Known rows, with every step that occurs:
vudu, tesi, kulad, borufof: [  2.2  11.3   0.8 -35.3 -20.0  -5.7  -7.1   8.4  15.9  14.3  45.3 -10.8
   4.4  -6.9  -7.0  -1.0  -1.1   6.0  12.6 -11.1  18.1 -14.1]
rimo, vubu, borufof, dage, tesi, kulad: [  7.9 -35.9  -5.0  18.3  -0.3  -1.5   8.8 -26.1  40.2 -12.3   5.2 -21.9
  -9.6 -15.8  14.9 -18.3 -27.6 -20.7  -9.3   5.4  19.0  -7.4]
tesi, kulad: [ 22.0   0.2 -15.3 -16.7   1.2  -7.7 -17.6 -15.0 -11.4   5.2  -3.6  -2.1
   1.1  -9.6 -19.2  -4.9   2.1 -15.4 -25.5   6.0 -11.1  17.5]
vubu, borufof, vudu: [ -5.4 -22.2   2.2 -16.2   3.5  10.8  -6.5   7.5 -27.7  -1.0  -3.4  33.6
  25.0   5.1 -14.4  -6.8  18.2   2.4  11.0   7.6 -23.9  26.4]
dage, tesi, vubu, borufof: [  4.1   2.2   4.6  38.0   1.9  -8.5  -4.0  -6.4   0.2  -2.4  10.3   2.4
 -24.8  17.8  33.7 -13.4 -10.3  22.9  -6.9 -14.7  11.0  -9.6]
dage, tesi: [ -3.7   6.8 -12.6   7.3  22.0   9.6   0.4  -7.6  -4.5   5.0 -19.4   0.6
  -7.5  16.0  -3.1  11.9   5.2  12.7 -16.3 -20.0 -23.5   5.3]
kulad, borufof: [ -4.6   8.6  -4.4 -22.9   5.1   3.7   6.7   0.7 -29.1   5.5  26.6  14.9
  11.2   5.0 -13.9  39.8   4.4  24.5  22.1 -20.0 -22.6   7.3]
vudu, borufof: [-15.5   5.6 -24.0   0.4 -12.6   3.6  15.7   1.5 -27.7 -10.0   6.0   0.3
  14.7  -9.4  -8.2  17.9  36.4  15.9   3.2 -26.6 -39.3  29.9]
dage, borufof, vubu, tesi, kulad: [ 17.9  10.2  -1.2   2.8   9.7  -2.3  -2.1 -14.3  12.5  -1.9  22.6 -18.6
 -14.8 -15.2  21.9 -37.0 -12.1 -12.4 -22.2   8.4  18.6  -0.8]
vubu, tesi, dage, borufof, kulad: [ 13.0  10.2   2.5  14.2  21.3  10.6 -25.8  18.9  -6.5   7.9   5.1  -2.5
  -3.7  -7.3  -6.6   4.8  34.5 -24.8 -11.0  24.6 -14.4   7.3]
borufof, vubu: [ 17.8  17.1   3.5 -31.5   6.5  -6.7  -6.5  -8.7 -11.1   5.4 -39.1   8.2
  -0.9  17.7 -20.7   5.0   1.1   9.8   4.5  10.7 -12.0  -6.8]
vubu, borufof: [ 14.5  16.1   6.9  -5.1   1.6 -11.5 -11.3  -0.6 -30.3   2.0  26.1  14.4
  -2.0  -3.0  -7.4   7.8  20.0  17.0   0.4  -6.2 -30.2  12.6]
borufof, kulad: [ 20.9  -3.1  -4.0 -39.9   8.9  -1.8 -34.3   3.4  -3.1   9.9 -19.8  30.6
  19.5   2.9 -36.2  10.0  24.5 -12.3  -5.7  16.6 -35.8   4.4]
kulad, tesi, dage: [-14.0  36.1  12.8  20.4  -9.5  -6.4  -0.5  10.0 -40.1   5.8 -29.4  -3.9
  -9.9   0.5 -17.8  31.3  13.4   4.2  -6.1  -5.1  -5.8   4.7]
borufof, vudu, tesi, kulad: [  1.8  -9.7  -6.2 -37.4 -18.5   5.9 -18.3  13.3  19.1   9.8 -17.7   2.5
  17.4  -0.9 -23.0 -33.7   9.2 -22.8  -8.8  14.1  15.4   3.8]
dage, tesi, kulad: [  8.4 -10.1 -19.0   3.3  12.6   3.3 -10.1 -19.8  15.4   7.4  -5.5 -15.2
  -7.3   0.2   2.5 -16.7  -8.6 -10.8 -33.7  -6.6  -0.8   5.1]
dage, borufof, vudu: [ -5.6  -1.1 -18.2 -21.4  19.2  38.4  -6.0  14.7 -40.8  -2.8 -14.7  30.0
  22.5   0.4 -21.0   0.5  35.8 -13.5   1.0   5.2 -25.9  43.0]
rimo, vubu, tesi, kulad, borufof, dage: [ -9.8 -35.1   1.0   8.5  -6.8  -5.4  36.6 -20.1  24.4 -16.8  22.2 -11.8
   7.1 -19.5  12.3  19.0 -44.0  -9.2  23.0   2.5  16.5  -8.2]
rimo, vubu, tesi, kulad: [ 12.0  -7.8  -6.7  19.6  -5.7 -15.8   8.1  -8.9  16.7 -20.5  18.2 -11.4
 -16.7 -24.8   8.5  -6.2 -27.1 -11.6 -32.8 -16.3  17.2  -1.9]
rimo, vubu, tesi, dage, borufof, kulad: [ 16.4   5.1   2.4  20.4  13.1   7.7 -18.5  24.5   6.0  -8.9   8.2  -4.1
 -13.6 -17.5  -6.5  12.2  25.5 -27.7 -12.7  11.8   3.3  -3.1]

Rows:
[  2.5  13.9  12.3   3.0   8.9 -13.5  12.9  -8.8   0.7  -2.9 -14.3   1.8
  -9.1  10.8   9.6  -2.3 -16.9  18.4  -1.4  -1.2  -4.9 -13.6] -> borufof, vubu, tesi
[ 10.3  10.4  12.3 -49.8 -19.7 -11.2  -5.8   1.0  33.4  15.8  18.6 -16.0
   0.7   5.5  -2.5 -18.3 -14.8   7.9  23.4   5.3  35.4 -36.5] -> vudu, tesi, kulad, borufof, vubu
[-10.9   6.2  19.8  27.8   8.3 -10.7  18.6   3.9  -4.1   7.6  -6.7 -25.4
 -14.1  17.6  12.0  24.3 -16.0  15.2  21.6  10.0  15.5 -22.4] -> kulad, borufof, vubu, tesi, dage
[ -4.6  18.4  -3.7  -4.1 -14.3  20.0 -11.0  29.9  -4.8  -1.7 -24.1  16.0
  -2.4  18.1   2.9 -22.6  17.6  -3.5   7.2   4.8  28.9   2.6] -> dage, borufof, vudu, tesi, vubu
[-21.1 -50.6  -5.7  -3.0  -7.2  12.5  23.5   4.0  16.1 -18.1  27.3  13.6
  19.6 -14.2   7.7  -2.4 -33.0  -7.6   8.5 -14.9  26.3   3.5] -> rimo, vubu, tesi, kulad, borufof, vudu
[-14.3 -10.7  -5.7  35.2  14.0  29.5  13.2  27.4 -21.5 -19.9 -15.7  -0.1
  -3.3  -6.7  -2.6  10.0  17.0 -22.0  -3.6   3.3  10.5  23.3] -> rimo, vubu, tesi, dage, borufof, vudu
[ 15.2 -18.1   9.4   8.3   2.7  -7.4 -31.7  -0.7  27.7   4.5   6.3  18.9
  -6.7  12.8  18.6 -24.3  -0.3   2.3  -4.3   8.7   6.4 -20.2] -> dage, tesi, vubu, borufof, kulad
[  4.9 -30.2  -4.9  11.5   8.5  -0.3   2.0 -31.6  27.1   4.8   2.8 -20.0
   0.2  -6.1  15.2 -25.3 -17.9 -17.0  -7.3  17.9   0.7   2.1] -> vubu, borufof, dage, tesi, kulad
[ -6.0 -16.2 -12.9  -6.4   8.0   7.1   4.0 -14.7  15.3   9.9  38.7 -12.8
   1.9  -1.1  11.6   2.7 -18.3   6.8  -1.3 -21.0   8.0  -4.1] -> dage, tesi, kulad, borufof
[  6.6  -9.9   9.4  19.0  -5.3 -11.5   7.6 -17.4 -13.4  -6.0 -21.6   8.5
  -0.9  10.1  10.1   5.1 -12.8   3.4  25.5  27.8  -5.0   3.6] -> tesi, vubu, borufof, dage
[ -5.4 -12.7  -6.4  11.3 -14.6 -13.8  16.8 -17.5  25.2  -9.4  17.0 -25.7
  -0.6 -16.9  27.7 -34.7 -14.0  -0.6 -11.9  -4.0  12.6  -2.5] -> vudu, borufof, vubu, tesi, kulad
[-11.9   8.1   0.8 -37.6 -13.4  12.1  -8.2  29.3  -1.3   8.2 -32.5  20.1
  20.5  17.1 -30.9  -7.3  24.6  -0.5  11.2   3.9  -5.3   3.8] -> borufof, vudu, tesi
[-23.5  10.7   1.5 -20.0 -31.1  -0.7  -3.2  11.0  -1.1  -6.2  14.9  27.8
  27.8 -25.7  -4.8  -1.9  28.3   7.6   2.7 -25.0 -23.2   5.4] -> vudu, borufof, kulad, tesi
[ 17.2  49.8  11.6 -11.3   1.6   7.1 -16.5  24.1  -3.1  14.5 -24.1 -28.8
 -23.3  13.1 -11.6  -5.9  33.2  -6.1   9.7  23.8  19.9 -17.4] -> vudu, tesi, dage, borufof, vubu
[ -2.1   8.9   6.0  53.2   3.8 -12.8  15.0  12.6 -11.6 -15.4 -20.0 -21.6
 -28.4  -1.7  -3.1  36.7  -6.1  -2.7 -13.0  -7.6   8.3  -5.5] -> rimo, vubu, tesi, dage
[ -1.5  16.4  29.6   8.6 -15.5 -13.5 -25.2  16.8 -12.3  11.2   1.4   7.3
   0.3  -8.3 -11.5   6.8  21.1  -5.0   1.1  13.1  -2.7  -9.1] -> vubu, borufof, kulad, tesi, dage
[ -9.4  34.5   8.9  17.0 -22.8 -10.9   2.3  -0.3 -26.4  -8.8 -20.5  24.4
 -13.4   5.4  10.7   6.1 -16.3  21.7  -7.1 -22.9  14.0  -3.7] -> kulad, tesi, vubu
[ -6.4  -9.2  -1.7   2.3  -0.9  -7.6  12.6 -10.5   3.6   1.7  57.5  -6.5
   2.2 -13.8  17.9   5.3 -24.8   9.8   1.0 -17.4   5.7  -0.5] -> vubu, tesi, kulad, borufof
[ -1.0  12.6  17.2  32.9  11.3 -14.8   7.6   1.3  -8.6   4.6 -38.7 -25.9
 -20.5  19.0   2.4  13.4  -7.3   3.4  -0.7  19.7   7.2 -15.5] -> borufof, vubu, tesi, dage
[-23.2 -21.1  -5.8   1.9  18.9  17.4  28.2 -19.5  10.2   5.7 -10.1  -4.6
  12.5  16.7   5.9  28.6 -17.9  12.1  30.0  -3.3 -16.1  -4.1] -> kulad, borufof, dage, tesi
[  7.8  29.4   6.5   6.6  17.4   4.1   9.9  -0.8  -7.4  -5.5  11.3  -3.2
 -14.9  -1.5  19.1 -11.1   1.9  12.1  -4.0  -3.1  -2.9  -2.6] -> dage, borufof, vubu, tesi
[ -1.7   4.4 -11.4  31.7   9.2   2.4   0.6  -9.7   0.0  -1.7 -34.5   2.6
 -23.1  28.8  19.2   1.3 -16.3  15.4 -15.4 -15.3  10.4  -7.3] -> dage, tesi, vubu
[-23.3   0.5   5.2 -44.2 -15.4  15.6   3.5  31.8   2.8  10.5   3.8  20.2
  27.5  14.9 -20.1   5.2  15.2  12.1  34.5  -8.0   3.7  -5.8] -> kulad, borufof, vudu, tesi
[ 13.6  -3.3   3.8  -0.3   0.9 -18.8   0.8 -20.1  20.5   0.4  -0.5 -14.6
  -8.7  -4.8  13.6 -29.5 -28.5  -6.6 -20.0  10.4  15.0 -11.3] -> borufof, vubu, tesi, kulad
[-13.4 -29.5   0.4   2.2   1.9  -2.9  29.5 -25.4  11.2  -0.2  19.6 -10.1
  16.4  -9.8  13.1  12.6 -34.9  -5.6  26.3  14.3  -0.5   2.5] -> vubu, tesi, kulad, borufof, dage
[ -2.4 -14.3 -16.4 -25.5  -9.8   2.3 -14.4   7.2   1.7  -2.0   2.1  17.9
  29.2 -11.2 -19.6   4.5  41.6  -4.8   4.2  -2.3 -39.4  15.1] -> vudu, borufof, kulad
